What can hang from each mark:
G: D
Y: Z
N: J
K: Y
R: D
H: J T
J: D E H N Y
E: J T
Z: D Y
T: E Y
D: R Z

In the rows, zero is written as 128.
Known rows, with every way that one mark hangs from another:
(J (Y Z)): [148 106 140 125 139 113  86 132 188 137  84 132 148 125 127 138 142 118
 143 110 145 104 147 115 116 126 148 119 127  88 176 117]
(E T): [128 147 128 120 109 108 144 105 117 122 138 119 112 127 137 125 124 145
 150 143  92 151 116 139 129 115 129  96 139 148 126 131]
(E (J N (Y Z)) T): [101 112 172 116  86  81  89 104 189 128  99  49 112 116 152 126 139 143
 161 117 113 165 154 132 136 105 136  66 115 147 202 117]
(Y Z): [151 106 125 123 155 114  90 140 130 106 113 130 154 129 118 139 137 114
 128 123 125 115 137 129 119 153 142 127 117 119 151 127]
(D R): [133 144 139 148 102 131 125 149 130 129 117 144 130 117 114 130 150 126
 132 137 157 147 132 129 155 112 128 140 121 112 133 135]
(Z D Y): [176 110 182 130 153 132  69 122  97 105 126 153 130 112 138 151 124 132
 131 199  96 165 159  90 136 136 125 133 126 111 140 152]
(T E (Y (Z (D R)))): [193 137 186 157 122 112  77 157 148 136 152 139 188  86 149 153 170 106
 130 220 179 117 134 137 142 165 142 154 116  61 197 160]
(J D E): [109 147 136 131 115 115 131 148 125 143 102 129 141 127 134 106 164 139
 160 147 165 125 150 131  92 123 128 123 125 122 153 137]
(T E): [136 141 143 142 118 121 139 132 144 131 178 133 152 123 144 129 147 131
 138 144 135 123 122 137 122 140 130 145 130 130 153 142]
(H (J (Y Z)) (T E)): [163 108 181 139 112  90 110 150 202 129 171 166 133 121 167 112 193 133
 147 166 112 110 157 153 153 132 120 112  94  82 213 135]
(N (J D (E T) H Y)): [ 92 142 165 131  95 112 143 185 174 190  87 100 111  72 117 121 146 165
 194 172 184 101 132 140  85 104 116  65 166 124 184 118]
(J (E (T (Y (Z D)))) N): [149 146 182 125  87  92  73 145 137 137 118  74 132  94 141 135 156 125
 155 191 133 143 155 149 136 166 125  76 115 104 196 123]
(H (J E N Y) T): [124 129 192 134  61  99 116 163 206 147 134 129  83 111 154  96 196 142
 152 140 128 125 178 157 177 118  96  72  86  98 205 102]
(N J): [119 124 145 123 130 132 130 147 146 137 130 126 109  97 136 147  98 142
 133 148 136  97 124 137 116 139 132 105 150 138 149 127]
(E (J (D R) H N) T): [ 69 139 172 151  67 107 133 147 133 141 108  38 105 114 119  86 172 154
 157 164 177 183 133 135 153  78 101  75 121 160 165 137]
(J N): [117 123 146 135 110 133 113 124 160 120 127  82 112 132 130 111 140 127
 126 108 141 122 143 119 152 135 115 106 124 129 146 114]
(Z (D R) Y): [182 123 190 148 125 134  70 139  98 109 118 168 135 100 125 153 143 130
 131 206 122 183 160  90 166 121 126 144 120  96 149 154]
(J (Y (Z D))): [172 112 166 132 140 115  72 137 163 135  87 133 150 124 118 142 130 118
 134 147 130 119 147 111 118 136 152 124 124  71 180 125]
(N (J D E Y)): [102 139 161 128 105 119 122 157 190 176  76 135 123  92 145 124 140 152
 174 148 189  84 154 125  81 113 133  98 155 103 195 126]
(K (Y (Z D))): [172 112 184 128 121 106  82 150 135 108 116 139 149 131 119 149 117 108
 105 133 109 144 161 106 131 164 172 127 115 109 163 146]
(T (E (J (Y Z)))): [118 113 170 133 110  96 106 130 179 135 146 109 162 113 156 145 149 129
 147 136 143 133 142 140 109 121 147 135 112 132 208 140]
(N (J (D R) H)): [107 127 154 154 123 145 137 192 146 160  97 118 121  86 101 116 147 144
 146 176 216  95 121 127 120 117 112 110 150 114 151 134]
(G (D R (Z Y))): [153 116 147 146 121 111  83 130 116 126 106 191 145 114 130 148 134 125
 162 139 131 187 159  92 174 160 124 130 143 119 182 167]
(R (D Z)): [165 141 112 142 163 139 129 125 117 109 113 147 158 144 119 146  88 115
 137 132 137 111 129 109 130 139 116 125 123 143 176 135]
(J E (H T) N Y): [109 123 185 149  66 111 124 197 195 178 114  71 118  86 102 103 192 140
 167 111 188 124 149 144 151 121  93  75 105 105 204  80]
(K (Y Z)): [147 102 157 120 118 102  95 140 155 112 115 141 147 130 125 147 128 110
 113  95 123 125 157 107 124 151 169 128 115 128 156 139]
(T (E (J H N)) (Y Z)): [110  95 184 144 113 106  87 163 181 151 163  47 172  72 144 139 179 107
 132 176 199 113 131 144 136 160 115 122 102 126 214 139]
(H (J (D Z) E) T): [145 130 146 138 112  89 146 162 131 135 134 173 123 145 167  98 187 145
 174 180 110 140 176 147 149 144 105  97  99 114 207 145]
(N (J D H)): [103 116 146 138 145 146 140 177 147 155 107 107 120  95 111 111 128 146
 142 168 190  82 120 125 100 126 113 104 159 126 147 130]

Rows:
[ 99  93 174 124 107 107  74 125 199 131  93  59 127 117 143 129 142 124
 136 106 150 139 162 122 134 115 135 100 101 131 207 112] => (E (J N (Y Z)))
[182 128 166 146 131 119  74 165 111 109 101 139 153 121 102 145 136 115
 120 175 134 142 147 129 144 154 146 141 112  85 163 138] => (Y (Z (D R)))
[ 89 127 157 143  88 129 120 203 142 154 124  65 120  92  82 119 170 123
 144 128 175 124 142 142 140 146  92  98 113 150 158  93] => (J E H N)
[ 99 151 160 133  79  92 127 101 130 151 105  98 126 100 180 111 158 152
 158 199 177 175 128 140 134  75 127 105 124 118 168 170] => (E (J (D R)) (T Y))
[149 123 187 123 118 110  78 182 165 153  85 130 134  78 121 167 115 135
 157 173 147  96 156 138  97 156 147  95 136  97 215 114] => (N (J E (Y (Z D))))
[126 112 169 135 135  95  92 119 165 139 141  97 188 100 186 126 175 120
 143 189 193 111 136 136  96 137 143 144 112 104 212 172] => (T (E (J D)) (Y Z))
[109 162 149 125  85  91 136 123 166 166  82 124 128 120 146 100 167 157
 193 146 153 137 150 126  89  84 133  88 143 107 176 132] => (J D (E T) Y)
[ 97 139 168 140  84 117 106 138 211 165  72  92 125 125 140  86 184 139
 173 112 198 110 175 106 113 105 118  94 127  94 196 114] => (J D E N Y)
[ 87 104 177 124  90  95  94 145 176 145 102  29 114  98 116 122 145 140
 159 130 139 160 140 136 139 102 120  62 118 153 198 105] => (E (J H N (Y Z)) T)
[ 70 124 166 128  79 108 136 144 126 137 140  24  94 104 117 114 135 149
 142 142 124 180 125 151 151 107 102  67 121 190 155 116] => (E (J H N) T)
[127 102 183 144  92  99  90 206 198 161  95  76 141  89  96 111 200 130
 167 109 186 109 155 144 138 144 107  74  97  97 226  75] => (J E (H T) N (Y Z))
[118 110 171 143 128 128 143 172 192 180  96 112 116  91 131  95 151 159
 166 153 200  79 123 129 109 103 112  79 152  87 192 120] => (N (J D (H T) Y))
[137 137 165 126  88  97 138 172 126 128 158 164 101 115 148 112 173 142
 138 172  98 138 160 176 158 137  96  98  84 127 168 121] => (H (J E) T)
[146 133 137 159 115 124 123 129 196 166  62 154 159 143 141 113 165 131
 184 129 193 126 162  82 136  98 145 126 144  73 202 148] => (J (D R Z) Y)
[142 122 195 152  97 106 127 125 208 140 185 119 115 118 207  64 223 138
 138 206 170  96 156 145 172 133  89  97 101  72 206 159] => (H (J D N) (T E Y))
[186 125 177 143 143 110  80 143 150 133 159 122 188  93 156 151 154 108
 124 211 154 102 131 132 120 177 144 147 122  68 192 157] => (T E (Y (Z D)))
[112 121 160 141 110 132 107 106 223 151  79  86 120 142 146  74 170 136
 155 106 193 100 160  91 126  96 123  98 140  79 176 121] => (J D N Y)
[169 111 140 151 133 129  92 136 133 121 104 179 155 116 142 166 147 123
 172 155 127 170 167  77 169 136 131 142 127 123 181 152] => (D R (Z Y))
[136 114 148 128 148 117 103 152 140 142  95 156 142  96 163 154 132 147
 192 177 144 116 171  94  96 151 131 108 152 143 211 148] => (N (J (D (Z Y)) E))
[ 84 116 187 151  81 118 124 161 201 162 160  52 134  96 130 121 166 133
 148 129 178 139 137 133 140 108 109 112 117 144 200 120] => (T (E (J H N Y)))
[129  90 143 139 175 142 112 166 146 150  98 128 140  94 129 139 126 140
 176 182 168 103 145  83 112 144 116 105 162 140 186 146] => (N (J (D (Z Y)) H))
[102 131 173 136  93 103 129 126 176 150 160 110 146 108 162 137 146 140
 149 137 140 148 136 135 118 105 136 135 122 139 193 143] => (T (E (J Y)))
[162 116 136 154 143 127 101 121 136 125  85 169 160 136 151 128 165 130
 177 163 159 153 168  66 142 115 132 140 135 109 185 165] => (J (D R (Z Y)))
[108 114 144 146 131 140 131 158 184 174  80 105 140 117 101  91 168 133
 155 134 210 102 132 105 110  87 116 115 145  87 153 124] => (J D H Y)
[ 78 129 149 123  95 101 145 144  95 144 141  69 110 102 117 131 124 149
 144 157 112 187 110 157 133 100 110  89 124 190 137 130] => (E (J H) T)
[133 110 186 134  86 110 119 134 217 135 139 122  78 127 163  86 182 140
 136 138 123 123 167 139 191 108  99  75  99  87 191 109] => (H (J N Y) T)
[ 79 125 165 123  83 101 141 142 144 167 116  71 106  92 120 129 131 149
 161 148 131 176 119 145 128  77 119  79 131 161 159 119] => (E (J H Y) T)
[114 117 171 131  94 133 103 133 222 139 120 114  80 124 141 105 164 120
 130 141 129 114 170 120 175 111 103  93 115 102 165 112] => (H (J N Y))
[103  79 189 137 103  99  93 166 189 147 108  47 128 101 122 109 166 136
 143 111 170 139 144 141 152 112 113  81  90 123 220  99] => (E (J (H T) N (Y Z)))
[160 111 169 124 109  84  96 171 148 133 142 160 131  88 167 127 192 120
 136 199 133 115 160 177 155 157 108  99  78  85 199 132] => (H (J E) (T (Y Z)))
[130 144 154 152  84 112 120 175 189 162  82 177 127 125 143 117 189 127
 182 177 161 133 193 116 152 109 118 119 117  89 208 146] => (H (J (D R Z) E Y))
[104 139 149 128 109 115 129 158 132 132 122 153 106 125 140 101 174 131
 143 186 135 125 169 143 126 125 105 116 109 124 145 144] => (H (J D E))
[111 129 167 135 101 109 125 117 155 157 177  99 158  87 188 145 151 126
 134 177 170 134 123 148 125 126 128 143 117 124 186 162] => (T (E J) Y)
